Each row was made from one small tree. The marks that hang from a mark follow it in brackets, in the order of their numbers. Every link used is in the known rows. Write each row's tree.
Known rows
z_48{z_536{z_111{z_895} z_460 z_510{z_5 z_690} z_549}}: [-25.7 -25.4  22.8 -25.1 -40.9  34.1  27.3  20.7  52.5  35.7  24.3   3.2
  76.7 -21.9  21.9  13.6  19.9  16.1 -15.1   5.5 -23.2 -47.1  30.3 -29.7]
z_536{z_111 z_460 z_510}: [-35.3 -59.8  22.9 -41.4 -32.1   2.1   1.1  20.5  17.2  22.3  -3.3  23.6
  53.0  13.0  -8.3 -10.8  21.2 -19.3  -1.2  11.7  28.9 -33.9  61.1 -39.9]
z_549{z_536{z_460 z_510{z_690}}}: [-36.9 -41.3 -10.4 -21.4 -24.7  -8.7  22.0  34.6 -11.0  14.8  41.1  -6.8
  28.7 -22.9  -3.2   0.4  -2.9  -0.7   0.2  33.9  23.8 -29.6   5.7  -2.7]
z_510{z_5 z_536{z_48} z_690{z_460}}: [-44.7 -42.3 -30.9  -0.2 -48.7 -90.2  32.3  63.5  -1.6   3.8  21.2  15.9
  25.9 -33.6  -2.9  26.4  -4.2  64.4   5.8  50.1 -29.4 -12.9 -26.3 -39.8]
z_895{z_111{z_536{z_48 z_510{z_690}}}}: [-35.7 -38.4  14.7  -7.8 -32.1 -25.8   9.6  16.7 -10.4   8.8  17.3  19.5
  40.0  22.6  23.4   6.0   0.6 -16.3 -19.1 -11.6  16.2   6.2  24.3 -14.1]
z_460{z_690{z_510{z_5}}}: [-29.7 -19.9 -47.9  17.2 -32.0 -30.7  44.4  30.8  -0.4   3.6  20.3   5.3
  44.1  -7.7 -21.3  23.6 -57.8  20.6  -9.3  87.0  36.0  -5.0 -15.4   7.1]
z_48{z_536{z_111 z_460 z_549}}: [ 15.8 -16.9  21.5 -11.4 -55.6  46.8   2.6  14.4  48.7  30.9  11.6  12.1
  62.0 -28.2  17.7   0.5  46.7  -5.7 -21.4 -60.4   7.6 -28.1  48.8 -18.9]
z_549{z_536{z_111{z_895} z_460}}: [-35.3 -19.4  15.8   1.9 -36.3  43.4   1.5  32.1   0.9  18.6  20.8 -12.6
  42.4 -41.6  -3.5  -5.2   9.0  -0.8  -4.0 -29.2  34.8 -30.3  33.8 -38.6]
z_549{z_536{z_48 z_111{z_895} z_460 z_510}}: [-62.2 -54.4  18.5 -24.5 -39.5  29.6  -4.7  32.6  -5.6  12.7  44.4 -12.6
  39.3 -29.4   2.4   4.4  18.8 -18.5  -3.5 -25.3  19.1 -41.8  50.0 -19.3]
z_549{z_536{z_48 z_111{z_895} z_460{z_690{z_510}}}}: [-50.6 -48.1   2.8  -8.5 -50.0  26.1  -5.2  45.2  -3.0  14.5  44.6  -6.5
  44.1 -37.6  -3.3   7.0  -0.7   1.2  -1.0 -14.2  30.8 -26.1  34.5 -19.1]
z_48{z_536}: [  4.1   4.1  -4.7  14.1 -44.0  18.1  32.1  12.6  22.6   2.7  14.4  -2.1
  24.7 -32.1  18.7  19.0   3.2   2.0 -29.4 -26.2  16.8 -15.7  35.3  16.7]
z_111{z_536{z_48 z_460{z_690{z_510}}} z_895}: [-44.3 -35.0  -5.0 -11.6 -35.3  16.6  23.6  41.2 -33.6   7.4  35.1   9.7
  36.1 -13.8  16.5  22.1 -31.0   6.3 -40.1  -3.2   2.9 -23.1  16.0  11.7]
z_549{z_536{z_111 z_460 z_510}}: [-39.2 -48.1   3.7 -15.9 -33.0  17.4   8.4  33.8  -2.6  16.3  26.8  -8.0
  50.7 -20.3 -13.8 -13.0  22.4 -21.8   2.3 -10.1  34.9 -26.4  39.2 -25.4]
z_510{z_5 z_690}: [-41.0   4.1  -0.6   3.3 -19.9 -41.0  42.4  27.8  29.6  16.3  -8.0   6.0
  24.2 -42.3  -0.6  21.8 -57.2  54.3  -1.0  89.0 -11.3 -26.1 -15.0 -43.8]
z_864{z_690{z_460 z_510{z_5}}}: [-10.3 -15.7 -32.2  16.2 -30.0 -52.8  32.3  53.7   0.8  -4.9   4.9  -4.7
  13.9 -12.9   3.8  20.2 -33.1  24.7  19.9  55.1  41.2  -7.0 -53.2  -7.3]
z_111{z_536{z_460 z_510{z_5 z_690}} z_895}: [-57.8 -24.3   2.6 -19.2 -11.7   4.1  51.4  38.9 -23.1  16.5  19.3   2.2
  48.8  -9.2  12.7  13.5 -37.7  19.6 -32.4  46.0 -19.9 -36.1   0.9 -14.6]
z_864{z_690{z_460}}: [ -2.7  -2.2 -13.8   6.4 -21.6 -37.6  21.5  40.2   4.4 -14.3  13.2  12.9
   3.3 -22.6  27.2  27.7 -21.3   9.2   0.0  -2.0  47.4 -12.0 -24.4   6.6]
z_549{z_536{z_48 z_460}}: [-24.2 -38.2   2.0 -12.8 -48.8   8.7  -9.6  37.4 -12.3  10.3  39.4 -10.2
  10.5 -47.1   0.2   6.8  12.0  -6.7  -6.2 -25.6  22.1 -32.0  36.0  -5.0]
z_510{z_5 z_536{z_48 z_460} z_690}: [-38.0 -49.0  -8.3 -19.2 -56.2 -78.2  29.3  57.3   4.6  21.8   1.0  25.0
  30.3 -38.2 -12.0  22.5 -15.7  57.5   4.7  63.7 -35.4 -29.5   7.1 -40.6]
z_111{z_536{z_48 z_460{z_690} z_549} z_895}: [-30.9 -26.4   7.7 -19.0 -30.2  39.6  14.3  26.8 -20.1  15.7  48.2  13.8
  47.6 -23.1  30.7  25.1  -9.0  -5.3 -52.8 -43.1 -11.0 -35.7  12.4  12.8]
z_895{z_111{z_536{z_48 z_510{z_690} z_549}}}: [-27.1 -36.3  17.3  -9.8 -29.8 -12.0   5.2   7.0  -4.7  16.5  26.2  19.1
  48.7  21.7  28.1   3.7  14.2 -24.0 -22.6 -25.7   9.7   1.3  12.2 -12.2]
z_549{z_536{z_48 z_111 z_460 z_510{z_690}}}: [-57.3 -65.7  14.3 -34.8 -39.1  -0.8  -3.8  40.7   3.7  15.8  39.6   2.4
  39.5 -28.8   1.6  -2.9  17.4 -10.3   7.6  -5.6  16.0 -30.0  39.6 -21.4]
z_111{z_536{z_48 z_460{z_690} z_510 z_549} z_895}: [-47.5 -44.2   2.1 -32.6 -21.5  30.9  24.2  22.9 -27.6  13.0  59.8  11.7
  54.6  -3.4  29.1  25.5  -5.4 -19.5 -51.8 -21.4 -14.1 -41.6  14.8  25.3]

Which tree is each row?
[-83.6 -43.0   4.0  -8.6 -28.1   4.8  15.5  41.2   4.4   5.2  49.7 -20.6
  42.3 -39.6   7.0  11.8   0.0   9.2   3.6   6.5   2.5 -31.8  13.0 -33.8]	z_549{z_536{z_48 z_111{z_895} z_510{z_5 z_690{z_460}}}}
[-28.8 -15.0  -1.9  22.4 -35.6   3.9  32.3  12.6  -9.8   4.2  -3.8  16.0
  42.4 -12.4  -7.3   8.2  11.9  -2.1 -20.3 -36.7  27.8  -8.8  23.4 -19.0]	z_510{z_536{z_111{z_895}}}
[-26.7 -42.5   9.8 -10.8 -31.8 -20.2  -0.1  17.0  -6.8  13.2  34.4  18.0
  47.8  26.5  30.7   4.2  24.4 -18.0 -18.8 -28.1  11.4   4.6   1.4 -17.4]	z_895{z_111{z_536{z_48 z_510{z_690{z_460}} z_549}}}
[-55.4 -19.7  17.4   8.8 -36.2  41.9   0.2  22.5   0.0   3.2  35.9 -17.4
  27.2 -51.2   7.9   9.0   5.4 -11.9 -12.1 -55.7  27.5 -25.1  37.9 -18.3]	z_549{z_536{z_48 z_111{z_895}}}
[-45.6 -36.3  24.5 -10.1 -47.9  37.8 -14.4  35.3   1.1  14.9  32.2  -9.9
  30.9 -47.9   5.4   3.1  14.8  -4.1  -5.5 -45.8  22.7 -35.5  50.3 -31.7]	z_549{z_536{z_48 z_111{z_895} z_460}}
[-54.6 -12.6  -6.9  -3.9   1.0  19.7  54.4  22.6 -17.6  13.2  41.8  -7.2
  57.0  -8.9  26.0  17.0 -16.4   8.0 -40.8  12.5 -23.2 -28.8 -37.2  -6.0]	z_111{z_536{z_510{z_5 z_690{z_460}} z_549} z_895}
[-48.3  -5.8  -1.7   3.5  -2.1  39.9  55.0   8.8 -23.4  11.8  32.6 -14.0
  57.5 -10.2  15.8  15.4 -15.2 -14.5 -50.3  -7.8 -16.9 -35.0 -13.0   3.9]	z_111{z_536{z_510{z_5} z_549} z_895}
[-20.5 -31.1 -44.4  30.9 -44.5 -40.9  48.5  29.9 -22.4  13.0  -7.6 -13.1
  31.6   0.8 -40.3   1.0 -17.2  19.9   5.5  68.6  20.5  -1.6 -30.9 -13.8]	z_690{z_510{z_5 z_536}}
[-30.5 -41.3   9.4 -10.5 -38.1 -25.6  17.4  14.3  17.6  18.6  19.1  41.8
  44.3 -20.1  13.7   9.8  23.9   9.2 -10.0 -33.7  -3.3  -6.7  -5.0 -14.9]	z_510{z_536{z_48 z_111 z_549} z_690}
[-65.9 -46.2   3.8  -4.4 -35.5   7.3  12.0  32.3   0.3   4.3  34.4 -22.0
  44.3 -40.0 -10.7   2.5  11.3 -19.7  -0.8 -14.9  11.9 -27.9  42.4 -23.4]	z_549{z_536{z_48 z_111 z_510{z_5}}}
[-53.3 -78.9  40.7 -68.3 -41.8  -8.0 -15.9  24.3  48.2  42.6  23.2  26.5
  66.7 -12.5   9.8   5.7  29.8   0.7   4.9  18.5 -33.6 -57.7  37.4 -56.8]	z_536{z_48 z_111 z_460 z_510{z_5 z_690} z_549}
[-56.9 -37.8 -12.2  -3.5 -32.9  -5.6  20.6  29.9 -15.4  -0.8  47.4 -29.1
  22.5 -40.3  -8.2  14.0  -1.7 -14.6  -7.7   6.9   7.3 -33.8  24.8   2.7]	z_549{z_536{z_48 z_510{z_5}}}
[-40.2 -31.0  -5.6   3.3 -39.6  32.0  10.6  42.2  -1.9  18.3  33.0  -9.0
  56.6 -30.5 -11.4  -0.4  -6.6   5.4  -0.6   3.0  43.0 -20.5  18.4 -25.3]	z_549{z_536{z_111{z_895} z_460{z_690{z_510}}}}
[-61.0 -66.7  -2.7 -26.3 -48.3  -2.7   3.2  52.3   2.2  12.1  42.6  -6.5
  60.6 -35.7 -15.7   6.7   8.4  -9.3   2.4   9.5  10.5 -35.5  53.8 -24.7]	z_549{z_536{z_48 z_111 z_460{z_690} z_510{z_5}}}
[ -1.4 -35.8 -22.1  -7.9 -33.5   0.5  30.6  39.3 -17.4  23.9  18.6  13.8
  66.7  -9.3  -7.2  -4.9  -1.0  -5.4 -31.2   3.1   1.8  -9.2  -9.2   1.1]	z_111{z_536{z_460{z_690{z_510{z_5}}} z_549}}
[-21.2 -32.0 -51.2  21.4 -41.3 -44.1  19.4  49.3 -10.9   6.9  15.4 -21.6
  18.8   5.3 -21.6   0.3  -4.4  38.7  16.7  73.8  28.4  -2.1 -53.9 -38.5]	z_690{z_460 z_510{z_5}}
[-30.1 -31.6 -18.7 -10.7  -8.9 -17.0  47.2  29.5 -13.9  11.5  29.8   5.9
  58.2  -5.2  10.2  -1.9   4.3  -5.5 -29.9   9.9 -15.4 -10.1 -29.5  -2.5]	z_111{z_536{z_510{z_5 z_690{z_460}} z_549}}
[ -6.4 -17.5 -12.7 -12.0 -28.8   7.0  35.6   9.8  29.8  12.3  49.5   2.4
  44.1 -10.6  33.1  18.6  25.8   0.9 -24.7  -8.9  -1.7 -22.7  -5.4  22.7]	z_48{z_536{z_510{z_690{z_460}} z_549}}
[-39.4 -23.6  17.3 -13.4 -32.8  28.5  14.1  32.4 -29.5   7.4  23.4   6.3
  21.3 -23.6  25.7  18.2 -15.6   1.0 -44.1 -35.1  -5.8 -33.3  30.5  -1.1]	z_111{z_536{z_48 z_460} z_895}
[-41.0 -63.9 -15.9 -33.8 -38.2 -31.8  28.6  53.3 -27.0   4.4  28.5  17.3
  51.9 -10.1  -3.0  10.3 -11.4 -10.1 -31.4  17.5 -14.5 -21.9  39.3   7.7]	z_111{z_536{z_48 z_460{z_690} z_510{z_5}}}
[-16.0 -38.2   4.5 -10.0 -37.1 -12.8  10.7  22.3  -4.9  25.0  17.6  15.9
  74.0  24.7   8.5   1.0  10.6 -15.7 -20.9   2.6  11.6  -5.8  18.8 -27.3]	z_895{z_111{z_536{z_460{z_690} z_510{z_5} z_549}}}
[-13.7 -52.4 -31.1   5.7 -57.5 -33.9  22.1  32.5 -15.6  26.1   7.3  -6.5
  34.8  -2.6 -33.0   3.6   8.0  14.1   6.1  48.4   3.1 -18.0 -22.2 -16.8]	z_690{z_510{z_5 z_536{z_48 z_460 z_549}}}
[-11.1 -59.7  -2.2 -18.9 -60.1 -12.7  -1.2  26.6   2.7  20.1  24.1  40.4
  60.5 -13.4  -4.9  10.2  45.1 -11.7 -17.6 -54.9   9.5 -19.0  36.9  -9.4]	z_510{z_536{z_48 z_111 z_460{z_690} z_549}}
[-47.0 -44.6  17.7 -20.6 -51.8 -28.4  17.3  42.3  27.2  38.0   6.3  25.7
  63.5 -38.7  -0.6  18.6   8.2  50.5   0.8  22.4 -44.1 -40.1   3.0 -65.6]	z_510{z_5 z_536{z_48 z_111{z_895} z_460 z_549} z_690}
[-27.6 -30.6  10.1   5.7 -42.6  17.1  10.2   2.9  -0.6  11.5  21.1  18.7
  43.0 -18.7   6.9  15.2  38.0 -16.1 -27.1 -76.6   7.3 -21.7  21.9  -8.9]	z_510{z_536{z_48 z_111{z_895} z_549}}
[-71.8 -37.8  11.8  -4.5 -27.1  32.3  10.0  18.8  -7.0   0.9  47.5 -19.2
  35.8 -31.6   6.1   9.1   9.2 -25.1 -10.8 -35.5  23.5 -30.6  39.2  -7.2]	z_549{z_536{z_48 z_111{z_895} z_510}}
[  1.4 -25.4 -22.8   9.4 -34.3 -45.2  39.7  38.2 -11.8   1.3  -5.3  14.0
  16.0  -5.1  -2.7  16.9 -29.9   2.1  10.5  33.5  49.2  -5.7 -30.3  21.4]	z_864{z_690{z_510{z_536{z_460}}}}
[-24.7 -17.5 -18.5  -4.7 -35.1 -19.7  47.7  31.3  25.7   4.5  30.3  -5.7
  39.4 -20.8  16.6  22.0  -1.8  23.0 -15.6  35.2  -8.6 -22.3  11.7   2.6]	z_48{z_536{z_510{z_5 z_690{z_460}}}}
[-59.5 -63.5  45.7 -54.1 -41.9  35.3 -18.2  13.2  32.9  38.6  29.5   4.9
  65.4 -12.6  10.5  14.6  32.2 -12.2  -9.7 -10.2 -28.4 -75.1  53.0 -54.5]	z_536{z_48 z_111{z_895} z_460 z_510{z_5} z_549}
[-41.3 -33.5   7.3 -10.4 -44.5  18.4   9.0  38.0  21.2  27.8   0.6  16.9
  68.1  -7.8 -12.1   8.5 -27.0  27.9  -1.1  45.0  28.6 -30.0  31.8 -53.0]	z_536{z_111{z_895} z_460{z_690{z_510{z_5}}}}
